Each row was made from one path, in order. Every step used is in the known rows, and no mark comes twice. Write each row's path.
In the rows, 128 means zero.
Known rows
tufu -> zoza -> meret: [113 132 114 117 104  99 142  84 113 151 109 179 112 139 138 114  69 163
 140 103 152 158 112 129 144 124  79 170 181]
tufu -> zoza -> tinu -> tekuf: [138 150 108 145  89  95 141 101 141 150 177 143 128 153 119 166 100 153
 146 109 151 132 102 109  94 101  77 191 181]
genol -> tekuf -> zovo -> zoza -> guvo: [122 164 150 134  94  67 119  95 184 159 138 150 118 155 111  71  69 140
 186 112 164 149 115 138 134 135  93 199 147]
tinu -> zoza: [129 101 120 113 123 112 136 104 107 156 135 163 103 160 110 151  80 157
 154  93 152 131 115 112 142 137 112 165 138]
guvo -> zoza -> tinu -> tekuf -> genol: [178 152 102 134 123  89 124  87 131 140 178 117  94 155 105 141 129 169
 149 120 172 130 103  86 110  79 121 194 208]
tinu -> zoza -> meret: [119 100 113  90 133 104 135  98  99 162 112 172  88 144 132 132  80 165
 150  84 158 149 116 127 156 144 117 161 155]
zovo -> zoza -> genol -> tekuf: [129 156 110 137 114  84 119  88 144 140 136 138 104 159 103  83  78 148
 168 122 175 146 112 141 136 133 118 193 180]
guvo -> zoza -> zovo: [132 132 132 118 110 102 108 102 124 136 109 149 110 151 118  89  92 163
 158 104 174 174 134  84 147  99 115 153 146]
guvo -> zoza -> meret -> tekuf -> genol: [146 130 118 129 139  80 115  82 107 165 132 164  87 139 103 111  91 169
 142 113 174 145 117  84 181 100 113 179 204]
zovo -> zoza -> genol -> tekuf -> tinu: [120 158  89 145 119  91 121  91 166 144 135 147 107 156 118 104  78 176
 164 110 168 155  87 154 141 128 133 182 189]
zoza -> meret: [129 120 113 116 109  93 134  87 108 140 117 152  91 141 150 109  87 167
 149  96 152 155 109 128 145 129 123 168 171]
zovo -> zoza: [138 148 112 132 109  92 135 117 125 135 133 135 112 149 114  91  82 156
 156 108 168 130 107 143 134 113 119 196 151]
guvo -> zoza: [139 141 126 125 108 100 121  88 131 135 132 156 107 148 103  98  83 154
 157 104 162 140 122  94 143  93 117 172 156]
tinu -> tekuf -> zovo: [168 128 136 156  93  92 127  87 128 113 139 100 108 155 159 136  88 149
 179 109 144 142 124 106  97 119 112 211 178]
zovo -> zoza -> tinu -> tekuf -> genol: [178 158  90 140 126  81 138 123 122 138 179  90  97 158 116 135 127 171
 146 122 176 124  89 129 100  97 119 215 203]
tufu -> zoza -> guvo: [101 144 141 118  89 100 143  75 151 169 119 190 128 143 105 131  69 147
 152 109 150 159 119 124 137 120  54 156 159]
meret -> zoza -> tinu -> tekuf -> genol: [168 151  90 146 127  79 129  95 134 121 184  82 101 139 120 158 123 186
 145 125 167 156  87  87 108 103 122 199 234]
zoza -> genol -> tekuf: [129 130 115 142 109  93 119  65 140 138 141 149 104 164 116 116  85 147
 170 122 155 153 116 115 135 143 121 168 185]
zovo -> zoza -> guvo: [117 158 133 109 104  85 138 103 155 156 119 154 110 141 105  89  80 149
 165 104 170 143 114 146 138 118  99 183 148]
zoza -> zovo: [134 115 124 134 103 102 121 109 113 129 117 136 110 155 138 116  98 166
 150 103 152 171 123 105 138 128 115 148 150]
zoza -> tinu: [137 137 116 138  99  88 142 109 124 149 182 151 114 159 111 139 104 165
 158 110 154 116 103 119 113 103 118 170 149]
tufu -> zoza: [121 132 119 140  97 107 142  90 126 147 132 168 128 150 112 134  69 154
 142 112 144 140 115 117 131 114  73 169 164]
tekuf -> tinu -> zoza: [117 105 102 125 131 119 134 105 133 161 135 171 103 149 124 173  76 185
 148  80 148 142  88 127 150 129 128 153 150]
zovo -> zoza -> meret -> tekuf -> tinu: [118 149 101 139 121  77 128 119 134 168 135 161 106 126 134 112  71 185
 143  81 172 140  86 145 174 114 129 190 180]
tinu -> zoza -> genol: [125 107 121 109 132 113 138  83  99 152 113 163  96 165  98 149  78 155
 182 110 164 143 138 126 135 133 107 165 159]
guvo -> zoza -> genol -> tekuf -> zovo: [139 152 144 141 103  83 107  60 153 130 129 153 106 171 100  79  68 144
 203 132 169 153 146 104 129 107 108 189 176]
meret -> tekuf: [134 116 133 156 105  85 128 100 118 161 164 154 118 150 109 143  80 150
 147 104 150 120 110  91 153 119 107 174 157]

Which path is each row?
[116  94 127 113 132  90 126 104  99 183 135 183  98 141 115 151  73 157
 149  81 167 136 117 103 179 145 110 167 156]	tinu -> zoza -> meret -> tekuf
[148 166 148 129  94  74 134  99 165 138 118 112 110 148 138  97  83 142
 192 108 165 152 130 138 103 117  92 223 168]	tinu -> tekuf -> zovo -> zoza -> guvo
[115 140 121 136 102 106 147  70 115 143 110 168 119 162 100 132  67 151
 169 132 157 153 135 127 123 109  70 171 185]	tufu -> zoza -> genol
[132 138 120 100 117  93 121  81 120 141 112 167  91 133 131  81  82 160
 154  98 168 155 120 111 160 104 121 175 170]	guvo -> zoza -> meret
[134 140 154 138 111  70 115  86 123 157 127 168 106 144 119  87  62 154
 185 108 173 139 142  93 165  94 103 195 166]	guvo -> zoza -> meret -> tekuf -> zovo
[136 155 121 123 102  88 128 102 140 149 177 166 114 158  88 110 100 160
 163 110 168 118 116 101 128  76 118 173 146]	guvo -> zoza -> tinu
[126 135 134 124 116  77 116  88 122 165 134 177 101 130 111  99  77 155
 149  94 173 141 123  88 178 104 112 178 174]	guvo -> zoza -> meret -> tekuf
[123  92 128 111 126 112 123 120 102 152 112 155 106 159 122 144  92 164
 155  91 163 165 125 100 149 143 111 142 131]	tinu -> zoza -> zovo
[142 163 144 164  96  53 136 136 134 169 194 138 130 170  90 112  78 155
 189 119 175  92 120 130 121  87 100 219 136]	meret -> tekuf -> zovo -> zoza -> tinu
[113 107  92 135 129 112 116  99 158 169 160 178 108 150 121 163  81 178
 137  76 141 146  71 113 159 153 135 150 151]	genol -> tekuf -> tinu -> zoza
[158 157 116 132  99  89 120  95 151 140 178 130 109 150 116 128 116 154
 158 101 170 131 110  89 109  81 118 193 175]	guvo -> zoza -> tinu -> tekuf
[119 149 115 138  91  94 149 103 130 159 176 179 133 160  98 144  87 159
 150 116 150 117 108 121 114  96  74 167 153]	tufu -> zoza -> tinu
[114 100 115 147 130 103 125 110 130 185 160 184 114 146 105 188  73 175
 143  78 154 128  93 102 169 129 114 157 148]	meret -> tekuf -> tinu -> zoza
[124 127  93 158 107 103 115  87 168 147 166 157 111 145 140 141  88 175
 136  92 136 151  68 116 146 139 138 158 172]	genol -> tekuf -> tinu
[148 136 108 138 139  69 131 111  95 163 133 136  94 139 114 104  87 172
 141 113 182 136 100 129 170 117 114 202 203]	zovo -> zoza -> meret -> tekuf -> genol
[125 148 118 129 117  88 131  72 126 115 113 122 108 144 106 111  70 167
 179 129 167 177 129 111 132 114 114 177 205]	meret -> zoza -> genol
[165 162 137 144  93  78 122  98 149 134 174 118 112 161 119 120 100 151
 191 116 166 128 129  98  93  74 111 211 166]	guvo -> zoza -> tinu -> tekuf -> zovo
[ 93 116 114 114 121 107 117  83 190 191 147 201 107 141 114 157  84 168
 149  75 149 163  82 119 165 162 110 138 148]	genol -> tekuf -> tinu -> zoza -> guvo
[ 94 112 133 125 122  97 128  94 158 207 149 205 115 136 100 185  72 170
 153  75 161 145 101 106 175 135  97 144 143]	meret -> tekuf -> tinu -> zoza -> guvo
[125 157 169 147  95  61 131 107 156 171 138 152 128 154  96  97  59 142
 194 113 176 128 134 128 143 111  79 207 143]	meret -> tekuf -> zovo -> zoza -> guvo
[141 167 126 151  94  60 128 122 163 150 195 135 124 172 106  85  87 155
 181 118 165 110 101 139 110 110 115 211 147]	genol -> tekuf -> zovo -> zoza -> tinu
[143 160 138 138 107  81 140  97 116 126 104 122 106 172 111  82  65 156
 216 134 174 139 148 155 110 102 106 217 170]	tekuf -> zovo -> zoza -> genol
[108  96 101 126 128 112 104 115 152 166 134 171 112 150 135 157  90 186
 138  73 152 180  85 105 165 161 130 130 142]	genol -> tekuf -> tinu -> zoza -> zovo
[135 121 148 151 105  68 125  91 106 157 136 152 105 149 137 117  65 158
 179 107 157 135 131 113 149 121 106 192 168]	zoza -> meret -> tekuf -> zovo
[120 148 112 138 114  83 115  62 154 122 136 130 110 144 107 104  73 161
 165 126 165 180 111 104 144 139 119 174 213]	meret -> zoza -> genol -> tekuf
[156 111 117 167 126  86 129  93 101 156 162 139 106 155 100 155  95 164
 140 124 154 125 107  87 158 116 110 175 190]	meret -> tekuf -> genol
[159 136 108 144  94  92 132 102 132 141 186 115 106 155 137 157 120 157
 151 102 152 127  98 106  94 110 121 189 175]	zoza -> tinu -> tekuf
